Each row comes from the steps of one walk. Every step used is in the known rows, and no mark comes twice. Write the walk behind each row, first mark first.
Known rows:
vude-paderum: [.00 .01 -.08 .04 .05 .03 .03 .09 .02 -.02 .01 .02 -.04 .05 .00 -.03 .04 -.13 -.16 .09 .04 .09 -.06 .09 .08 .01 -.03 .02 .03]
lerap-zatut-poso: [-.03 -.01 -.04 .05 -.02 -.07 -.04 -.07 .25 -.11 .07 -.02 .06 .03 .06 -.06 .02 -.05 -.16 .12 -.02 -.01 -.12 -.04 -.03 -.02 -.02 .12 -.11]
zatut-poso-tutif-nefog-paderum-tusi: [.11 -.17 .16 -.05 -.10 -.32 -.03 -.02 -.08 -.20 -.20 .00 .02 .07 -.03 -.02 -.12 -.31 -.11 -.07 -.09 .09 .03 -.09 .06 -.09 .15 .18 -.11]
nefog-paderum-tusi-loke-lerap: [.01 -.20 .16 -.01 -.02 -.32 -.04 -.09 .16 -.16 -.41 -.06 .01 .07 -.07 -.08 -.21 .29 -.04 -.03 -.19 .04 .09 -.22 .05 -.13 -.23 .02 .05]
loke-tusi-zatut-poso-tutif-nefog: [.01 -.06 -.01 -.05 .00 -.39 -.12 .03 .00 -.19 .28 -.05 -.02 .10 .05 -.07 -.05 -.56 .01 -.15 -.09 .11 -.04 .06 .19 -.29 .12 .18 -.11]
tutif-nefog-paderum-tusi-zatut-poso: [.00 -.21 -.02 .02 .01 -.32 .00 -.09 -.04 -.09 -.16 .01 .12 .06 .11 .02 -.17 -.36 .06 -.09 -.17 .10 -.02 .14 -.01 -.13 .07 .21 -.06]
tusi-loke: [-.08 -.06 .03 -.06 .00 -.08 -.04 .00 .09 -.10 .06 -.07 .00 .10 -.03 .06 -.10 .08 -.07 .04 -.11 -.03 .01 -.06 .03 .02 -.01 -.03 .01]
poso-tutif-nefog-paderum-tusi: [.11 -.17 .17 -.05 -.08 -.27 .10 .01 -.16 -.16 -.12 .07 .03 .08 -.11 .04 -.16 -.23 -.09 -.08 -.08 .08 .13 -.05 -.01 -.04 .20 .10 -.08]
paderum-nefog-tutif-poso: [.04 -.06 -.02 -.01 -.04 .07 -.07 -.03 -.09 -.18 -.46 .06 -.05 .01 .02 .00 -.11 -.29 .04 -.18 -.07 .06 .00 .00 .06 .11 .07 .17 -.09]
zatut-poso-loke-tusi-paderum: [-.01 -.07 .05 -.02 .01 -.23 -.13 -.05 .31 -.09 .08 -.07 -.09 .11 .17 -.19 -.04 -.17 .13 -.05 .01 .09 -.20 .15 .19 -.35 .00 .12 -.09]
lerap-loke-tusi-paderum-nefog-tutif: [.08 -.09 .17 -.05 -.04 .01 .06 .15 .34 -.14 -.35 .07 .00 .14 .07 -.12 -.08 -.06 .18 -.19 -.09 .08 .01 -.16 .17 -.23 .01 .11 -.06]
tutif-nefog-paderum: [.05 -.10 .08 -.02 .04 .03 .05 .00 -.14 .03 -.10 .08 .01 .00 .02 .09 -.12 -.30 -.08 -.03 -.04 .04 .11 -.04 -.02 -.03 .15 .05 -.05]
paderum-nefog-tutif-poso-zatut: [.00 -.10 -.01 -.01 -.06 -.08 -.04 .00 .01 -.23 -.30 .11 -.07 .05 -.05 -.01 -.17 -.31 .01 -.02 -.10 .05 .03 .06 .11 .03 .06 .22 -.15]
nefog-tutif-poso-loke-tusi-lutuv: [-.03 -.07 .07 -.11 -.15 -.18 -.08 -.24 .02 -.35 -.10 .00 -.24 .14 .10 -.09 -.07 -.14 .21 .04 -.04 .05 -.17 .03 .20 -.28 .02 .08 -.11]
lerap-zatut-poso-tutif-nefog: [.02 .00 .06 -.02 -.03 -.14 -.02 -.01 .08 -.23 .27 .01 .04 .06 -.06 -.01 -.06 -.40 -.28 .04 -.01 .03 -.05 .00 .00 -.03 .20 .16 -.19]
vude-paderum-nefog-tutif-poso: [.04 -.06 -.09 .03 .01 .10 -.04 .05 -.07 -.21 -.44 .09 -.10 .06 .02 -.03 -.07 -.41 -.11 -.08 -.04 .15 -.05 .08 .15 .12 .03 .18 -.04]
nefog-tutif-poso-loke-lerap-zatut: [-.02 -.01 .00 .08 .06 -.14 -.03 -.14 .04 -.40 -.17 .09 -.08 -.02 -.08 -.14 -.15 .10 -.11 .09 -.05 .00 -.05 -.02 .14 -.16 -.03 .10 -.21]
lerap-loke-tusi-paderum: [.02 -.06 .08 -.08 -.02 -.10 .09 .10 .34 -.02 .03 .01 -.02 .08 .09 -.13 -.05 .06 .16 -.10 -.03 .03 -.07 -.04 .12 -.34 -.11 .03 -.04]
paderum-tusi-zatut: [-.06 -.11 -.08 .02 .00 -.30 .07 -.07 .01 -.06 .01 .00 .13 .06 .01 -.03 -.08 .02 .16 -.07 -.13 .05 -.03 .21 -.04 -.08 -.03 .08 .05]
poso-tutif: [.04 .04 .08 -.04 -.05 -.16 .04 .09 -.06 -.15 .07 .02 -.02 .06 -.09 -.02 .00 -.06 -.17 -.02 .02 .01 .05 -.04 .06 -.04 .08 .00 -.06]
lerap-loke-tusi-zatut-poso: [-.07 -.04 -.06 .01 .05 -.26 -.09 .11 .28 -.15 .09 -.06 .02 .04 .16 -.14 -.03 .02 .17 -.01 -.15 .01 -.12 -.04 .14 -.37 -.14 .13 -.09]
tusi-paderum-nefog: [.00 -.04 .06 -.02 .00 .04 .06 .03 .21 .12 -.23 .01 .06 .06 .08 -.03 -.11 -.30 -.02 -.19 .01 .10 -.02 .16 -.05 .06 .10 .10 .01]
poso-zatut: [-.04 -.03 .02 .01 -.01 -.14 .02 .03 .10 -.04 .13 .04 .00 .05 -.08 -.03 -.06 -.01 -.04 .14 -.02 -.01 .04 .07 .04 -.08 .00 .07 -.06]
nefog-paderum: [.04 -.07 .08 .02 -.02 -.10 .08 .02 -.02 .00 -.22 .06 .00 .02 .04 .03 -.04 .00 -.11 .03 -.03 .01 .08 -.10 .01 -.06 -.01 .00 -.03]
loke-lerap-zatut-poso-tutif: [.04 .07 .08 .05 -.02 -.27 -.08 .00 .26 -.27 -.05 -.04 .00 .01 -.09 -.19 .00 -.01 -.34 .07 .02 .02 -.04 -.14 .10 -.17 -.10 .10 -.14]
tutif-poso: [-.04 -.04 -.10 -.05 -.01 -.04 -.03 -.08 -.09 -.08 -.05 .02 -.09 -.06 .04 .00 -.08 -.16 .03 -.06 -.02 .03 -.08 .10 .02 -.02 -.05 .09 -.06]
loke-lerap: [.02 .04 .04 .04 .04 -.03 -.07 -.03 .05 .00 -.20 -.03 -.03 -.09 -.05 -.12 -.03 .10 -.02 -.04 .01 .02 .03 -.09 .06 -.10 -.16 -.01 .03]
tutif-nefog-paderum-tusi: [.07 -.20 .09 -.02 -.02 -.13 .04 -.09 -.11 -.01 -.20 .06 .06 .02 -.02 .05 -.18 -.17 .08 -.08 -.11 .07 .08 -.02 -.08 .00 .12 .10 -.02]
zatut-poso: [.00 .00 -.02 .01 -.02 -.02 -.11 -.04 .10 -.05 -.09 -.06 -.01 -.01 .08 -.05 .03 -.08 -.01 .02 .00 .01 -.10 -.03 .06 -.05 -.03 .08 -.04]
zatut-poso-tutif-nefog-paderum: [.09 -.06 .14 -.04 -.04 -.17 -.03 .07 -.11 -.17 -.11 .02 -.03 .05 .01 .03 -.08 -.43 -.26 -.02 -.03 .06 .06 -.10 .11 -.11 .16 .13 -.15]

Write each row's walk:
[-.06 -.19 -.02 .10 .03 -.47 -.04 -.07 .05 -.21 -.18 -.01 .08 .10 .14 -.07 -.16 .05 .05 .09 -.20 .05 -.06 .20 .04 -.19 .06 .16 -.12]	nefog-paderum-tusi-zatut-poso-loke
[-.07 -.06 .00 .07 .05 -.23 -.17 -.08 .29 -.21 .31 -.03 -.04 .07 .09 -.17 -.03 .00 .02 .13 -.04 .01 -.15 -.04 .06 -.20 .07 .12 -.18]	lerap-zatut-poso-loke-tusi
[.00 -.02 -.01 -.01 -.05 -.48 -.10 .05 .10 -.23 .17 -.05 -.03 .12 .06 -.14 .03 -.26 .00 -.07 -.07 .09 -.07 .02 .22 -.35 -.04 .13 -.08]	loke-tusi-zatut-poso-tutif
[.00 .03 .03 .08 .05 -.08 .02 -.05 .21 -.08 -.01 .02 .04 -.05 -.07 -.13 -.05 .13 -.17 .05 .01 .01 .02 -.09 -.03 -.07 -.14 .02 -.04]	loke-lerap-zatut
[.05 .00 .09 -.08 -.01 -.08 .01 .06 -.16 -.11 .18 .02 -.03 .04 -.11 .05 -.07 -.35 -.13 -.06 -.01 .04 .08 .01 .03 -.02 .22 .04 -.09]	poso-tutif-nefog
[-.05 -.10 -.14 .06 .04 -.25 .09 .02 .03 -.10 .02 .01 .09 .11 .01 -.06 -.05 -.13 .00 .02 -.09 .14 -.08 .28 .05 -.05 -.07 .11 .07]	vude-paderum-tusi-zatut
[-.04 -.08 .03 .02 .02 -.29 -.05 -.11 .46 -.15 .24 -.02 -.02 .14 .14 -.20 -.06 -.14 .00 .06 -.01 .07 -.22 .12 .10 -.32 .03 .14 -.17]	lerap-zatut-poso-loke-tusi-paderum
[.03 -.15 .05 .03 -.11 -.59 .05 .01 .02 -.27 -.23 .01 .09 .14 .03 -.06 -.08 -.11 -.15 -.01 -.15 .08 .00 .07 .10 -.24 -.03 .17 -.08]	nefog-paderum-tusi-zatut-poso-tutif
[.08 -.13 .25 -.13 -.22 -.27 .13 -.11 -.04 -.18 -.15 .02 -.02 .17 -.04 .05 -.16 -.31 -.10 -.01 -.06 .08 .03 .00 -.06 -.06 .18 .08 -.04]	poso-tutif-nefog-paderum-tusi-lutuv
[-.01 -.04 .07 -.03 .03 -.06 -.03 .12 .22 -.07 .10 -.01 -.05 .01 .03 -.10 -.03 .20 .18 -.04 -.07 -.02 -.02 -.21 .08 -.23 -.08 .02 -.06]	lerap-loke-tusi
[-.09 -.07 -.10 -.05 -.02 -.20 -.01 -.06 -.01 -.12 .08 .05 -.09 -.01 -.03 -.01 -.15 -.18 -.02 .07 -.04 .01 -.05 .18 .07 -.09 -.03 .15 -.15]	tutif-poso-zatut
[-.07 -.04 -.04 .00 .07 -.21 .01 .14 .18 -.10 .18 .01 .02 .05 .08 -.09 -.06 .11 .19 -.03 -.14 .01 -.03 -.02 .08 -.32 -.10 .04 -.05]	lerap-loke-tusi-zatut
[.00 -.10 -.02 -.04 -.05 -.40 -.05 -.03 -.06 -.24 .08 -.05 .09 .10 -.02 -.03 -.13 -.41 .02 -.11 -.13 .10 -.05 .20 .06 -.13 .18 .21 -.10]	paderum-tusi-zatut-poso-tutif-nefog
[.01 -.08 -.03 -.05 -.09 -.17 .03 -.08 -.05 -.29 -.15 .11 -.08 .06 -.09 -.01 -.09 -.16 .01 .09 -.06 .01 -.02 .06 .19 -.16 -.06 .16 -.15]	nefog-tutif-poso-zatut
[-.08 .03 .05 .12 .12 -.14 -.04 -.05 .19 -.17 .10 .02 .00 -.03 -.07 -.15 -.12 .22 -.13 .14 -.02 -.01 -.01 .01 -.03 -.10 .01 .01 -.13]	poso-loke-lerap-zatut
[-.11 -.02 .06 .00 -.08 -.22 -.14 -.21 .42 -.21 .27 -.09 -.09 .15 .16 -.15 -.04 -.05 .01 .18 -.02 .02 -.25 .02 .03 -.21 .06 .11 -.13]	lerap-zatut-poso-loke-tusi-lutuv
[.07 -.04 .07 .04 -.03 .11 -.03 .05 .00 -.10 -.39 .07 .02 .07 -.02 .00 -.02 -.13 .03 -.09 -.05 .04 .10 -.12 .06 .13 .11 .08 -.01]	paderum-nefog-tutif
[-.09 -.01 -.03 .10 .06 -.11 -.09 -.05 .24 -.20 .23 -.02 .01 .04 .06 -.08 -.06 .04 -.14 .20 -.04 -.03 -.14 .07 -.02 -.04 .13 .11 -.20]	lerap-zatut-poso-loke
[.02 -.14 .16 -.06 -.20 -.21 .12 -.19 .13 -.07 -.33 -.02 .00 .13 .07 -.01 -.08 .04 .03 .07 -.06 .05 -.05 -.01 -.10 -.06 -.05 .04 .06]	nefog-paderum-tusi-lutuv
[-.02 -.24 .12 -.05 -.06 -.29 .02 -.07 .09 -.14 -.25 -.04 .05 .16 -.02 .04 -.19 .18 -.01 .03 -.20 .01 .06 -.12 .00 -.02 -.08 .03 .03]	nefog-paderum-tusi-loke
[.04 -.18 .07 -.02 -.03 -.45 .14 .02 -.18 -.20 -.03 .08 .11 .11 -.06 .05 -.20 -.33 -.09 -.10 -.16 .10 .12 .11 .00 -.14 .18 .12 -.09]	poso-tutif-nefog-paderum-tusi-zatut
[.06 -.07 .12 -.01 -.03 -.21 .05 .01 .05 -.25 .04 .07 .04 .08 -.02 .02 -.10 -.39 -.40 .08 -.04 .04 .03 -.12 .01 -.09 .19 .15 -.23]	lerap-zatut-poso-tutif-nefog-paderum
[-.07 -.02 .04 .03 .03 -.16 -.14 -.10 .40 -.22 -.06 -.11 .02 .04 -.02 -.12 -.12 .13 -.25 .08 -.11 -.02 -.08 -.17 .07 -.09 -.19 .08 -.07]	tusi-loke-lerap-zatut-poso
[.03 -.08 .04 -.01 .00 -.34 .03 .07 -.12 -.19 -.02 .04 .05 .08 .05 .04 -.12 -.51 -.26 -.03 -.11 .08 .05 .09 .11 -.19 .18 .16 -.15]	tusi-zatut-poso-tutif-nefog-paderum
[-.01 -.06 -.03 -.01 .00 -.07 -.04 -.08 -.19 -.33 -.17 .07 -.12 .03 .00 -.02 -.11 -.03 .05 .04 -.06 .00 -.06 .08 .16 -.08 .11 .08 -.17]	nefog-tutif-poso-loke
[.05 -.07 .04 -.08 -.05 -.15 .03 -.04 .22 .04 .06 -.01 -.04 .10 .08 -.11 .00 -.20 .13 -.16 .03 .10 -.08 .06 .13 -.28 -.12 .04 .03]	loke-tusi-paderum
[.00 .03 .00 .09 .03 -.08 -.12 -.10 .32 -.12 -.09 -.05 .02 -.05 .01 -.18 .00 .04 -.17 .07 .00 .02 -.08 -.11 .03 -.11 -.18 .10 -.08]	loke-lerap-zatut-poso
[-.04 -.06 .02 .03 .04 -.21 -.26 -.03 .13 -.13 .14 -.09 -.12 .05 .12 -.16 -.02 -.02 .17 .01 -.04 .04 -.13 -.02 .16 -.22 .03 .10 -.11]	zatut-poso-loke-tusi
[-.06 -.17 .05 -.08 -.06 -.21 -.05 -.08 .13 -.14 -.02 -.11 .05 .13 -.05 .01 -.14 .17 .08 -.01 -.17 .00 -.02 -.03 .00 .04 -.04 .03 .05]	paderum-tusi-loke
[-.14 -.01 -.09 .08 .10 -.23 -.11 .00 .06 -.16 .13 -.05 .03 .06 .13 -.06 -.09 -.05 .02 .07 -.10 .01 -.13 .28 .08 -.16 .12 .11 -.13]	tusi-zatut-poso-loke
[.03 -.12 .03 -.09 -.05 -.24 -.01 -.13 .04 -.29 -.10 .07 -.16 .13 .09 -.13 -.09 -.22 .19 -.12 -.03 .10 -.13 .12 .30 -.36 .00 .12 -.15]	nefog-tutif-poso-loke-tusi-paderum
[-.03 -.09 .10 .00 .06 -.13 -.06 .01 .26 .02 -.01 .00 -.05 .12 .13 -.14 -.16 -.23 .18 -.20 -.03 .12 -.05 .17 .05 -.12 .18 .11 -.05]	poso-loke-tusi-paderum-nefog
[-.06 -.13 .05 .02 -.03 -.31 -.14 -.17 .44 -.27 -.10 -.13 .07 .07 -.05 -.17 -.16 .23 -.09 .06 -.17 .02 -.11 -.14 .03 -.08 -.21 .12 -.03]	paderum-tusi-loke-lerap-zatut-poso
[-.03 .01 .12 -.01 -.03 -.36 -.11 -.01 .35 -.37 .04 -.11 .00 .10 -.11 -.14 -.10 .07 -.40 .09 -.10 .00 -.03 -.21 .15 -.15 -.13 .07 -.12]	tusi-loke-lerap-zatut-poso-tutif
[-.11 -.07 -.05 .06 .10 -.34 -.08 .00 .02 -.11 .29 .00 -.02 .08 .09 -.10 -.10 -.03 .20 -.02 -.11 .04 -.03 .17 .11 -.27 .07 .05 -.07]	poso-loke-tusi-zatut
[.05 .04 .08 .02 .02 -.16 -.09 -.03 .14 -.24 .07 -.02 .00 -.02 -.11 -.13 -.08 -.30 -.30 -.01 .00 .05 -.01 -.09 .08 -.11 .06 .14 -.18]	loke-lerap-zatut-poso-tutif-nefog
[.08 -.14 .02 -.09 -.09 -.09 -.01 -.09 .12 -.13 -.42 .07 -.10 .10 .11 -.10 -.10 -.47 .19 -.32 -.05 .17 -.07 .03 .20 -.16 -.03 .20 -.05]	loke-tusi-paderum-nefog-tutif-poso
[-.01 -.06 -.08 .03 -.02 -.46 .01 .10 .09 -.30 -.02 -.04 .05 .15 -.01 -.14 .00 -.23 -.16 .05 -.08 .16 -.14 .25 .18 -.15 -.03 .19 -.03]	vude-paderum-tusi-zatut-poso-tutif
[-.01 -.27 .14 -.08 -.02 -.18 .01 -.08 -.01 -.12 -.10 -.02 .06 .12 -.04 .11 -.27 -.11 .00 -.04 -.21 .04 .10 -.09 -.03 .02 .10 .08 .00]	tutif-nefog-paderum-tusi-loke
[.03 -.24 .20 -.13 -.09 -.35 .05 .00 -.08 -.27 -.05 .00 .02 .18 -.13 .08 -.27 -.17 -.16 -.05 -.19 .05 .14 -.14 .03 -.03 .17 .07 -.06]	poso-tutif-nefog-paderum-tusi-loke
[-.03 .03 -.04 .00 -.03 -.38 -.03 .07 .02 -.22 .06 -.03 .04 .09 .03 -.05 -.01 -.23 -.17 .00 -.07 .04 -.05 .13 .14 -.18 .00 .11 -.10]	tusi-zatut-poso-tutif
[-.01 -.13 .02 .00 .03 -.12 -.19 -.05 -.03 -.27 -.22 .06 -.16 .06 .07 -.11 -.16 -.23 .23 -.17 -.11 .09 -.04 -.03 .16 -.07 .15 .17 -.15]	paderum-nefog-tutif-poso-loke-tusi
